Every row comes from one small tree of marks. Brackets hold a mark, then the marks that hang from it, in alphabetical order. Every link used is in the known rows. Which tree was each row made from?
Known rows
(gifas ditat kifil): -1.59; -0.44; -1.28; -0.12; -0.57; -1.38; +2.02; +1.27; +0.33; -2.06; +0.05; -2.21; +0.71; -1.87; +1.82; +0.20; +2.81; -0.65; +1.45; -3.42; +1.53; +2.01; -0.21; -3.28; +3.24
(diliz gifas (punu vesam) sevev): -2.72; +0.72; -0.39; -1.40; +1.00; +0.13; -2.66; -1.63; +0.32; +0.66; -2.97; +0.36; -0.17; -2.82; -2.22; +2.29; -1.50; -0.57; -1.89; +2.64; +1.55; +2.00; -1.54; +0.79; -1.82
(diliz (gifas ditat (kifil punu)) sevev): -0.15; -0.56; +0.48; -4.65; +2.18; -1.48; +1.43; +3.44; -1.69; -1.67; +0.58; -2.08; +1.00; +2.58; -0.25; +0.04; +0.40; +0.66; +1.77; -1.83; +0.81; +0.22; +1.00; +0.01; -2.14
(kifil (diliz gifas) (punu vesam) (sevev ditat)): +0.86; +1.57; +1.45; +1.74; -1.55; +0.78; -4.05; -3.49; +4.44; +2.34; +2.67; +3.28; -1.51; +2.77; +0.24; -2.48; -1.36; +0.53; +0.97; +1.88; -0.08; -1.54; +1.38; -0.94; -0.07
(neduku (diliz gifas) kifil): -0.35; -2.44; -1.43; +2.06; -0.25; +0.46; +4.96; -0.15; -1.63; -2.98; -0.93; +0.64; -0.64; -4.15; -1.69; +1.92; +1.92; -0.07; -0.65; -2.76; +1.28; -0.50; -2.38; -1.65; +1.08
(kifil sevev): -0.58; +1.57; -0.56; +5.56; -2.43; +0.12; -0.85; -1.60; +4.35; +0.21; -0.44; +0.22; +0.06; -2.94; -0.24; -1.03; +0.96; -1.00; -0.16; +0.62; +0.81; +1.94; -0.29; +0.49; +3.67
(neduku (diliz gifas (punu vesam)) (kifil (sevev ditat))): +0.09; +0.14; -0.41; +0.57; +1.84; +0.14; +0.24; -3.56; -2.30; -0.13; +0.16; +0.75; -0.86; +0.79; +0.53; +1.37; +0.32; -1.00; -1.20; +1.09; -1.30; -1.05; -1.74; +1.88; -1.25
(sevev ditat): -3.89; +1.45; -1.98; +5.18; -0.91; -1.45; -1.00; -3.38; +3.76; -0.74; -0.75; -0.36; +0.09; -4.28; +0.12; +1.06; +0.31; -1.15; +2.08; -0.55; +1.12; +4.22; -1.12; -3.25; +3.36
(kifil (diliz punu sevev)): +0.35; -0.17; -0.03; +3.91; -1.44; +0.89; +1.16; +2.14; +0.28; +1.57; -1.68; +0.13; +0.77; -2.46; -1.53; -0.65; -1.49; +0.58; -0.67; +1.29; -1.33; +1.38; +0.29; +2.18; -0.03
(diliz gifas): -3.18; -0.33; -1.04; +3.25; -1.27; -0.27; +1.17; -1.35; +2.93; -1.01; -1.54; +0.90; -0.59; -4.43; -1.58; +0.96; +1.28; -0.27; +0.38; -1.03; +2.86; +2.76; -1.61; -2.86; +1.81
(neduku (diliz (gifas ditat) (punu vesam) sevev) kifil): -0.05; -2.02; -0.45; -5.45; +3.40; -0.75; +1.80; -0.43; -5.41; -2.13; -0.81; -0.72; +0.12; -0.29; -0.33; +2.01; +0.91; -0.21; -1.62; -1.35; -0.20; -0.89; -2.17; +1.42; -2.85
(neduku (diliz (punu vesam)) kifil): +0.03; -2.16; -1.07; +1.06; -0.61; +1.12; +1.67; -2.40; -1.44; -1.72; -1.97; +0.13; -0.34; -6.74; -1.65; +2.63; -0.96; -0.88; -2.99; +0.53; +0.56; -1.07; -2.15; +0.41; +0.91
(diliz (gifas kifil) (punu vesam) (sevev ditat)): -2.84; +1.62; -0.93; -2.80; +3.18; -1.19; -2.25; -1.01; -2.14; +0.83; -2.39; -1.47; +0.28; +1.66; +0.09; +3.00; -1.23; -0.87; +0.29; +1.65; -0.32; +1.92; -1.02; +0.15; -2.01
(kifil (diliz gifas (punu vesam))): -0.95; -0.85; +0.20; +1.89; -2.35; +1.70; -0.88; -1.60; +1.94; +1.52; -1.01; +2.57; -1.38; -3.32; -1.17; +0.06; -0.76; +0.72; -1.84; +1.44; +1.52; +0.06; -0.97; -1.82; -0.16
(gifas (kifil diliz punu (sevev ditat))): +2.61; +1.12; +0.89; +4.03; -1.75; +0.65; +0.04; +1.35; +2.37; +1.66; +2.90; +0.23; +0.32; +4.18; +1.44; -2.93; -1.02; +0.83; +2.14; +0.33; -2.39; -1.83; +2.90; +0.41; +1.42
(neduku (diliz (sevev ditat)) (kifil punu)): +0.74; -0.83; -0.84; +1.21; +2.22; -0.95; +1.75; -0.33; -1.89; -2.25; +0.15; -1.14; +0.87; -1.25; -1.84; +1.30; -2.16; +0.00; +1.05; +0.05; -2.04; -0.63; +0.02; +1.85; -0.79
(neduku (diliz (gifas ditat kifil) (punu vesam) sevev)): +0.05; -1.09; -0.91; -7.63; +2.89; -0.54; +2.24; +2.01; -5.73; -0.91; -1.06; -1.01; +0.58; +1.56; +1.16; +1.56; +1.85; +0.03; -0.64; -1.44; -0.23; -0.49; -0.91; +0.60; -2.55
(neduku (diliz punu) (kifil sevev)): +2.16; -1.00; -0.08; +4.80; -0.63; +1.31; +4.28; +0.39; -1.81; -0.98; -0.49; -0.75; +0.42; -2.56; -0.53; +0.01; +0.38; -0.21; -2.20; +0.43; -2.00; -1.08; -1.01; +4.31; +0.73

Which tree is each row?
-1.70; +1.39; -0.23; -3.88; +2.50; -1.04; -3.47; -1.23; -0.03; +0.04; -0.48; -0.47; -0.04; +2.10; -1.03; +2.03; -2.30; -0.57; +1.28; +1.29; +0.74; +0.18; +0.55; -1.09; -1.72 -> (diliz (gifas (kifil (punu vesam))) (sevev ditat))
+2.47; +0.39; +0.90; -1.24; -1.68; +0.66; -0.70; +1.18; -0.25; +1.62; +1.76; -0.04; -0.01; +2.73; +3.18; -2.47; +1.36; -0.06; -0.86; -0.40; -1.46; -1.78; +1.20; +0.52; +1.41 -> (gifas ditat (kifil (diliz (punu vesam)) sevev))
-0.59; -0.39; -0.12; +3.44; -3.29; +1.73; -1.48; -2.04; +2.88; +1.53; -1.32; +2.04; -0.74; -5.27; -1.00; -0.09; -1.47; -0.15; -1.89; +1.70; +0.81; +0.16; -0.35; -1.41; +1.62 -> (kifil (diliz (punu vesam)))
-2.44; +0.35; -0.46; +1.62; +1.09; -0.01; +1.33; +0.76; -0.32; +0.12; -2.72; -0.72; +0.58; -1.97; -2.14; +1.43; -0.77; +0.00; -0.43; +1.47; +0.54; +2.99; -1.06; +2.00; -2.06 -> (diliz gifas punu sevev)
-0.47; -0.16; +0.57; -7.29; +1.98; -1.14; -2.09; +1.00; -0.73; -1.20; +0.53; -0.94; +0.27; +2.05; +0.05; +0.66; -0.31; -0.01; +0.38; -0.57; +1.81; -0.87; +0.92; -1.12; -1.94 -> (diliz (gifas ditat (kifil (punu vesam))) sevev)
+1.56; -1.24; +0.21; +4.14; -0.24; +0.67; +2.05; +2.43; -1.50; +0.01; -1.37; -0.96; +0.55; -1.22; -1.82; +0.44; -1.99; +0.51; -1.41; +0.72; -2.00; -0.34; -0.59; +2.58; -0.15 -> (neduku (kifil (diliz punu sevev)))
-0.73; +2.64; -1.33; +4.09; -0.34; -1.00; -0.55; -0.64; +1.80; +0.24; +0.32; -1.41; +0.48; +1.62; +1.87; -0.18; +1.36; -1.26; +2.04; -0.32; -1.12; +1.64; +0.34; -0.41; +3.49 -> (gifas (kifil (sevev ditat)))
+1.22; +1.82; +0.19; +2.46; -1.30; +0.85; -2.27; -1.03; +0.72; +2.74; +0.76; +0.40; -0.24; +2.83; +2.39; -1.10; -0.54; -0.34; -0.03; +1.81; -2.38; -0.86; +1.00; +0.46; +1.38 -> (gifas (kifil (diliz (punu vesam)) (sevev ditat)))
+0.15; -0.21; -0.43; +3.66; +2.17; +0.02; +3.67; -0.98; -3.08; -0.68; +0.37; -0.15; -0.08; +1.60; +0.58; +0.53; +0.91; -0.14; +0.30; -0.28; -2.33; -0.22; -1.48; +2.93; -1.29 -> (neduku (diliz gifas punu) (kifil (sevev ditat)))
+2.97; +0.67; +0.09; +4.26; -3.21; +1.30; +1.41; +2.66; +1.71; +1.35; +0.89; +0.59; -0.08; +1.39; +1.01; -2.12; +1.60; +0.46; +0.29; -0.80; -1.21; -1.33; +1.18; -0.02; +3.77 -> (gifas (kifil diliz sevev))
+2.03; -2.30; +1.15; +5.11; -2.78; +1.31; +1.94; +0.82; +2.26; -1.41; +1.13; +0.62; -0.24; -3.34; -2.23; -0.73; -2.29; +1.03; -0.58; -0.35; +0.28; -2.31; +0.84; -1.07; +1.44 -> (neduku (kifil diliz punu))
+2.63; -1.56; +1.40; -3.61; +0.71; +0.13; +0.31; -1.92; -1.00; -2.15; +2.90; +1.07; -0.79; +1.35; +0.40; -1.01; +1.28; -0.12; -0.98; -1.03; +0.70; -3.72; -0.17; +0.88; -1.13 -> (neduku (diliz (gifas ditat)) (kifil (punu vesam) sevev))
-0.33; -0.21; +0.49; -3.46; +0.56; -0.35; -1.55; +0.05; -1.09; +1.13; -0.10; +1.00; -0.27; +1.30; +0.52; -0.53; +0.40; +0.60; -0.47; -0.20; +0.34; +0.53; -0.48; -0.18; -2.09 -> (kifil (diliz (gifas ditat) (punu vesam) sevev))
+1.55; -1.11; -0.27; -5.39; +1.22; +0.88; +0.78; +1.30; -2.20; -0.81; -0.79; +0.55; -0.03; -0.48; -2.10; +1.72; -1.17; +0.25; -0.97; +0.51; +0.74; -2.49; +0.58; +0.37; -1.91 -> (neduku (diliz (gifas (kifil (punu vesam))) sevev))
+2.73; +0.43; +0.37; +1.15; -2.23; -0.19; +1.70; +3.02; +0.61; +0.43; +2.57; -0.41; +0.29; +3.71; +3.33; -3.30; +3.54; +0.60; +1.32; -2.95; -1.21; -0.89; +1.43; -0.73; +3.43 -> (gifas ditat (kifil diliz sevev))
-1.62; +0.10; -0.20; -6.21; +2.60; -1.29; -0.69; +1.08; -3.17; -0.46; -1.47; -1.95; +0.44; +1.91; +0.89; +1.68; +0.63; -0.48; -0.52; -0.45; +0.86; +0.84; -0.73; +0.14; -2.31 -> (diliz (gifas ditat kifil) (punu vesam) sevev)
-1.29; +2.49; +0.38; +2.20; -1.18; -0.42; -5.73; -5.30; +5.57; +1.02; +1.35; +1.28; -0.53; -1.27; -0.01; -0.93; -2.34; -1.28; +0.42; +3.10; +0.34; +0.47; +1.10; -0.09; +1.49 -> (kifil (punu vesam) (sevev ditat))
-2.38; +0.31; -0.83; -1.83; +1.57; -2.31; +0.10; +0.42; +0.04; -1.34; -0.47; -0.82; +0.46; +0.03; +0.10; +0.42; +2.11; -0.21; +1.49; -2.19; +1.62; +3.30; -1.22; -1.23; -0.06 -> (diliz (gifas ditat) sevev)
+1.27; -0.36; +0.16; -3.83; +0.35; -0.26; -0.78; +2.36; -2.49; +0.99; -0.17; -0.85; +0.64; +1.72; +1.74; -0.49; +0.11; +0.21; -0.57; -0.54; -1.29; -0.63; +0.61; +0.03; -0.23 -> (gifas ditat (kifil (diliz (punu vesam) sevev)))
+0.09; +1.77; +0.21; +7.01; -1.54; +0.67; -0.11; -0.80; +2.08; +2.59; +1.09; +0.63; +0.04; +1.05; +1.34; -2.46; -0.32; +0.14; +1.13; +1.43; -2.63; +1.36; +0.75; +1.53; +1.25 -> (kifil (diliz punu) (sevev ditat))
-1.12; -1.06; +0.70; -5.05; +0.00; -0.65; -1.01; -0.59; +0.97; -1.58; +1.00; -0.33; -0.36; -0.34; +0.36; +0.32; +0.68; -0.09; +0.36; -1.51; +3.11; -0.76; +0.58; -3.48; -0.61 -> (diliz (gifas ditat (kifil (punu vesam))))
-0.01; +1.01; +0.47; -0.56; -0.53; +1.04; -1.06; -0.64; +0.06; +1.24; -1.10; +0.01; -0.52; +0.57; +0.20; +0.69; +0.32; -0.74; -1.97; +1.96; +0.66; -0.71; -0.43; +1.44; -0.32 -> (diliz (gifas (kifil sevev)) (punu vesam))
+0.19; -1.88; +1.29; +0.66; -1.63; +0.37; +1.91; +1.08; +2.11; -0.55; +2.60; +1.47; -0.45; +0.10; -0.08; -2.97; +1.03; +1.52; +1.80; -2.28; +1.37; -0.45; +1.19; -2.74; -0.41 -> (kifil (diliz (gifas ditat)) punu)
-0.23; +0.37; +0.68; -0.64; +0.70; -0.52; +2.58; +2.12; -1.86; -0.06; +0.78; -1.89; +0.63; +3.74; +2.21; -1.28; +2.95; +0.02; +0.67; -1.37; -0.37; +0.72; +0.24; +1.48; -0.89 -> (diliz (gifas ditat (kifil sevev)) punu)
-0.18; +1.09; +0.08; +0.50; -0.51; -0.13; -5.05; -2.44; +3.26; +1.54; +0.67; +1.58; -0.36; -0.72; -0.84; -0.58; -3.61; +0.10; +0.88; +2.28; -0.52; +0.04; +1.31; -0.99; +0.31 -> (kifil (diliz (sevev ditat)) (punu vesam))
+2.79; -0.89; +0.86; -2.14; -0.09; -0.37; +1.52; +4.78; -0.96; -0.47; +1.75; -1.12; +1.18; +2.58; +0.70; -2.00; -0.09; +1.38; +1.67; -1.81; -1.06; -1.45; +2.40; +0.01; -0.11 -> (gifas ditat (kifil (diliz sevev) punu))
+0.93; -0.54; +1.34; -4.27; +0.08; -0.30; -2.86; +0.00; +1.25; +0.22; +1.73; +1.95; -0.57; +1.57; -0.51; -1.63; -0.54; +1.02; +0.31; -0.17; +1.24; -1.06; +1.09; -1.34; -1.84 -> (kifil (diliz (gifas ditat) sevev) (punu vesam))
+0.13; -0.08; -0.52; +2.15; -0.91; +0.34; +0.82; +1.56; +0.98; +0.81; -0.79; +1.69; -0.50; -0.22; -1.67; -0.40; +0.55; +0.93; +0.60; -0.67; +0.36; +1.05; -0.53; -0.68; +0.45 -> (kifil (diliz gifas sevev))
-2.44; -0.74; -0.26; -4.19; +0.72; -0.57; +0.03; -0.39; -1.43; -1.01; -0.73; -1.14; -0.10; -0.50; +1.44; +1.27; +1.67; -0.64; -0.43; -1.29; +1.96; +0.81; -0.95; -2.26; -0.72 -> (diliz (gifas ditat kifil) (punu vesam))
-2.58; +0.34; -0.22; -4.21; +2.05; -1.40; -2.32; -1.42; -0.69; +0.02; -1.57; -0.56; +0.08; -0.42; -0.14; +0.97; +0.31; -0.74; -0.66; +0.37; +1.35; +2.35; -1.28; +0.10; -2.22 -> (diliz (gifas ditat) (punu vesam) sevev)
+2.93; -0.09; +1.04; +4.03; -2.40; +1.75; -1.50; -1.45; +1.35; +1.29; +0.26; +1.12; -0.89; -1.09; +0.03; -0.74; -1.47; -0.36; -2.99; +2.29; -1.17; -2.52; -0.14; +2.05; +1.58 -> (neduku (kifil (diliz (punu vesam)) sevev))
+1.53; -0.11; -0.39; -1.88; -0.30; +1.76; +1.78; +0.21; -2.38; +0.80; -0.85; +0.80; -0.52; +0.40; +0.34; +0.54; +1.35; -0.03; -2.05; +0.82; -0.22; -2.02; -0.32; +2.13; -0.82 -> (neduku (diliz (gifas (kifil sevev)) (punu vesam)))
+1.24; +0.57; -0.03; +1.25; +0.32; -0.23; +0.02; +2.68; +0.17; +0.74; +0.81; -0.76; +0.94; +2.66; -0.05; -0.71; -2.35; +1.00; +2.44; +0.19; -2.26; -0.57; +2.39; -0.12; +0.01 -> (gifas (kifil (diliz (sevev ditat)) punu))
-1.39; +0.93; -0.30; -0.77; +2.60; -1.35; +0.19; +1.28; -0.56; -0.43; -0.28; -1.54; +0.87; +2.99; -0.99; +1.27; -1.77; +0.35; +2.56; +0.26; -0.19; +0.90; +1.01; -0.05; -1.95 -> (diliz (gifas (kifil punu)) (sevev ditat))
